Known rows, with every way that one mark hangs from another:
K979(K991(K742(K168(K199(K955) K450)))): [ -6  27 -22  38 -25  -2 -39  15 -48  14  -5 -20 -49  32 -27  37  32  18
 -20  26 -19  21]
K742(K168(K199(K955) K450) K991(K979)): [-15  31  -5  16 -16  -9 -23  15 -43  16   6 -23 -29  19 -22  38  21  15
  -5  17 -26  20]
K635(K168): [-11  10  -3  -5 -12 -13   0   9 -14 -12 -11 -20  -7  -6  13  20   1  16
   6 -18  10  -3]
K199(K955(K450(K168))): [-33  46 -28  16 -11 -20  -9  -8 -18 -20   5 -20  19  22  20  58  13  22
  17 -29   7  19]
K742(K991): [-13  12   0  -8  -8 -17  -1  -5 -26  -1   0 -30   2 -12   0  15  -5  16
   0   0   3   0]
K450(K955(K199)): [-39  36 -32   6  -1 -17  -2  10  -7 -19   5 -10  -2  -1  -6  38  -1  28
  15 -10   7   0]
K168(K199(K955) K450 K635 K742(K991)): [-12  59  -6  12  -3 -22  -8  31 -34 -22  14 -29  -8   6  -1  45  19  36
   5   3 -12  16]
K450(K168(K199 K635 K742) K955): [-26  62 -19   9 -11  -9   1  36 -29 -29  -4 -13   5 -13   9  47  12  62
  23 -17  14  -9]
K450(K168(K635 K742) K955): [-21  50 -17   3 -15 -16  11  18 -28 -27  -4 -22  22 -17  26  39  13  56
  22 -27  14 -11]
K742(K168(K199(K955))): [-10  27  -1  10 -11  -8 -28   8  -9 -22   3 -15 -31   9   4  17  23  15
   7  16  -2 -10]
K635(K168(K199(K955) K450 K742)): [-18  51  -4  14   0 -20  -7  42 -12 -25   8 -19 -15  14   8  39  19  24
   5 -12   5  10]
K168(K742): [ -1  15   7  -4  -9 -23   7   1   1 -26   7 -29   3 -17  17  -1  13  20
   2  -1  12 -19]
K168(K199(K955) K450 K635 K742): [ -4  55  -9  15  -6 -20 -10  28 -17 -34  13 -19 -17   9   6  41  29  37
   6   1  -8   8]
K742(K168(K450 K635)): [ 19  22   5   8 -22  -8 -13  -1 -27 -15   4 -24 -25   2  22  16  31  39
   1  -2  -7  -5]
K168(K199(K955) K450 K742(K991(K979))): [-23  42  -7  10  -7 -23  -5  26 -32   4  13 -28  -8   9 -23  41  15  16
  -4   9 -20  23]
K168(K199 K635 K742(K991(K979))): [ -8  27  -1  -1 -20 -14   1  22 -37  -3  -1 -26 -10 -18 -19  27  10  27
   1  12 -19   5]
K635(K168(K450 K742)): [ -2  28   6   5  -8 -20   8  22 -12 -18   5 -29  -1  -2  22  18  15  28
   2 -24  12  -1]
K955(K199 K450): [-27  34 -30  16  -7 -20  -9  -8   0 -26  17 -15  -1  14  -1  39   7  16
  10 -13   3  14]
K635(K168(K199(K955) K450 K742(K991))): [-25  55  -1  12   2 -21  -4  43 -29 -13  10 -28  -5  12  -1  42   8  23
   4 -11   2  18]
K635(K168(K199 K450 K742(K991))): [-13  44   7   8  -2 -14   1  42 -30  -8   8 -28  -8  -1  -3  28   4  33
   0 -10   9   8]
K450(K168(K635 K742(K991)) K955(K199)): [-45  68 -31   5  -7 -21  11  29 -39 -22  10 -27  32 -14   9  57  -2  51
  27 -24   7   6]
K199(K955(K450(K168(K635 K742(K991))))): [-26  66 -20  14 -14 -25   2   3 -36 -25  15 -38  35   8  24  61  13  35
  21 -30  -1  21]
K991(K742 K979): [-10  -3 -16   5 -28  -6  -7 -14 -32  16 -16 -20 -22  -2 -19  16   9  10
 -11  13 -19  11]

Rows:
[  1   9   6   5 -23  -9  -9  -3 -42  23   3 -33 -16   2  -7  18  17  18
 -11   6 -18   9] => K742(K168(K450) K991(K979))
[ -9  40 -21  10  -9 -11  -1  11 -32 -12  -3 -14 -10   3   7  46  16  54
   8 -19  -2   7] => K168(K450(K955) K635)
[-34  42 -19   7  -5 -13 -14  19 -22 -20  -6 -10  -2   8   3  47  10  25
  15  -6   6   8] => K450(K168(K199(K955)))
[ -9   9   7   3 -22  -2 -17   6 -36  15  -3 -24 -28  -6 -23  14  10  14
  -5  22 -15  -2] => K742(K168(K199) K991(K979))
[ -4  50  -3  17 -12  -7 -27  20 -44  -9   8 -24 -29  16  -1  42  24  34
   4  10 -18  14] => K742(K168(K199(K955) K450 K635) K991)
[-13  51 -24  16  -6  -4 -12  28 -32 -14  -4  -4 -26   8 -10  52  15  58
   8  -9  -3   9] => K168(K199 K450(K955) K635)
[-28  57  -8  15  -7 -14  -3  15 -26 -18  14 -29  21   2   2  42   4  39
  13 -17  17   9] => K955(K450(K168(K199 K742(K991))))
[ -4  -2   8  -3 -27  -8  -7 -11 -35  18  -3 -33 -12 -10  -7   8   9   9
  -6  12 -14  -3] => K742(K168 K991(K979))
[-30  59  -5  13   3 -11   2  48 -36  -4   3 -23  -4   3  -8  43   0  48
   6 -20  14   8] => K635(K168(K199 K450(K955) K742(K991)))
[ 10  17   2   6 -30  -8  -8   0 -53  17  -1 -31 -20  -2  -2  27  23  28
  -4   4 -29  13] => K742(K168(K450 K635) K991(K979))
[-20  55 -22  18 -11 -10 -12  17 -44  -7  13 -23 -11   7   0  48  12  48
  11  -8 -11  11] => K742(K168(K450(K955(K199)) K635) K991)
[ 15  24 -19  34 -36   5 -35  18 -59  12 -12 -16 -56  17 -23  32  33  38
 -19  23 -23  17] => K979(K991(K742(K168(K199 K450 K635))))
[  6  -6 -10  19 -35  -3 -24  -9 -40  16 -13 -29 -32   2 -12   6  21  11
 -21  21  -9  -1] => K979(K991(K742(K168)))
[  2  -6  -5  10 -37   1 -17 -18 -33  16 -13 -25 -34  -2 -10   2  21  10
 -11  20 -20  -2] => K991(K742(K168) K979)
[-23  43 -15  14  -1 -13 -16  35 -21 -14  -4  -9 -24  23  -2  50  13  22
   6 -12  -1  21] => K635(K168(K199(K955) K450))
[-30  55 -42  18 -17 -17  -6   2 -23 -31  10 -12  14  11  13  66  10  38
  26 -30  -1  22] => K955(K199 K450(K168(K635)))
[-52  49 -39   8  -4 -16   0  17 -21 -19   0  -9  16   0   5  53  -3  39
  24 -24  15   4] => K450(K168 K955(K199))
[-12  41 -26  13 -22 -12  -4  -6 -30 -22  -2 -19  14   7  22  52  14  42
  18 -32   4  13] => K955(K450(K168(K635)))
[ -2  18   1  -7 -24 -22  11   5 -35   1   0 -36   6 -23  -4  21  10  21
   1   2 -18   3] => K168(K635 K742(K991(K979)))
[-13  41 -10  25 -13  -7 -31  -3  -6 -25  13 -16 -25  27   2  34  27  18
   8   3   0   3] => K742(K168(K199(K955(K450))))
[-22  55  -8  16  -1 -10   1  47 -18 -18   2 -14 -13   5  -1  39  11  50
   8 -22  18  -1] => K635(K168(K199 K450(K955) K742))
[ -6  49 -24  36 -27   3 -40  -5 -33 -20   1 -15 -39  31  -5  43  33  29
   5  12 -19  17] => K991(K742(K168(K199(K955(K450)) K635)))
[-26  54 -38  15  -5 -17  -4  19 -26 -20   8  -8  -9   8  -2  58  12  48
  15 -17  -8  16] => K168(K450(K955(K199)) K635)
[-29  54 -24  15   3 -24   6  22  -6 -26  22 -20   5   2   2  36  13  39
  10 -15   7   1] => K168(K450(K955(K199)) K742)
[-31  44 -18  -1 -23 -16  16  19 -54   6  -8 -30  28 -19   2  52   3  47
  15 -22  -5   7] => K450(K168(K635 K742(K991(K979))) K955)
[-13  60 -17  20 -18 -12  -5  17 -21 -37   8 -17   7   2  14  47  21  50
  20 -21   9   4] => K955(K450(K168(K199 K635 K742)))
[-14  50 -34  30 -20   0 -22   9 -42  -9   4 -14 -31  16  -3  41  24  49
   6   2 -16  13] => K991(K742(K168(K450(K955(K199)) K635)))
[-19  65 -14  18  -8 -20 -10  14 -23 -30  18 -28   1  12  -2  53  16  30
  12  -4  -8  18] => K168(K199(K955(K450)) K635 K742(K991))
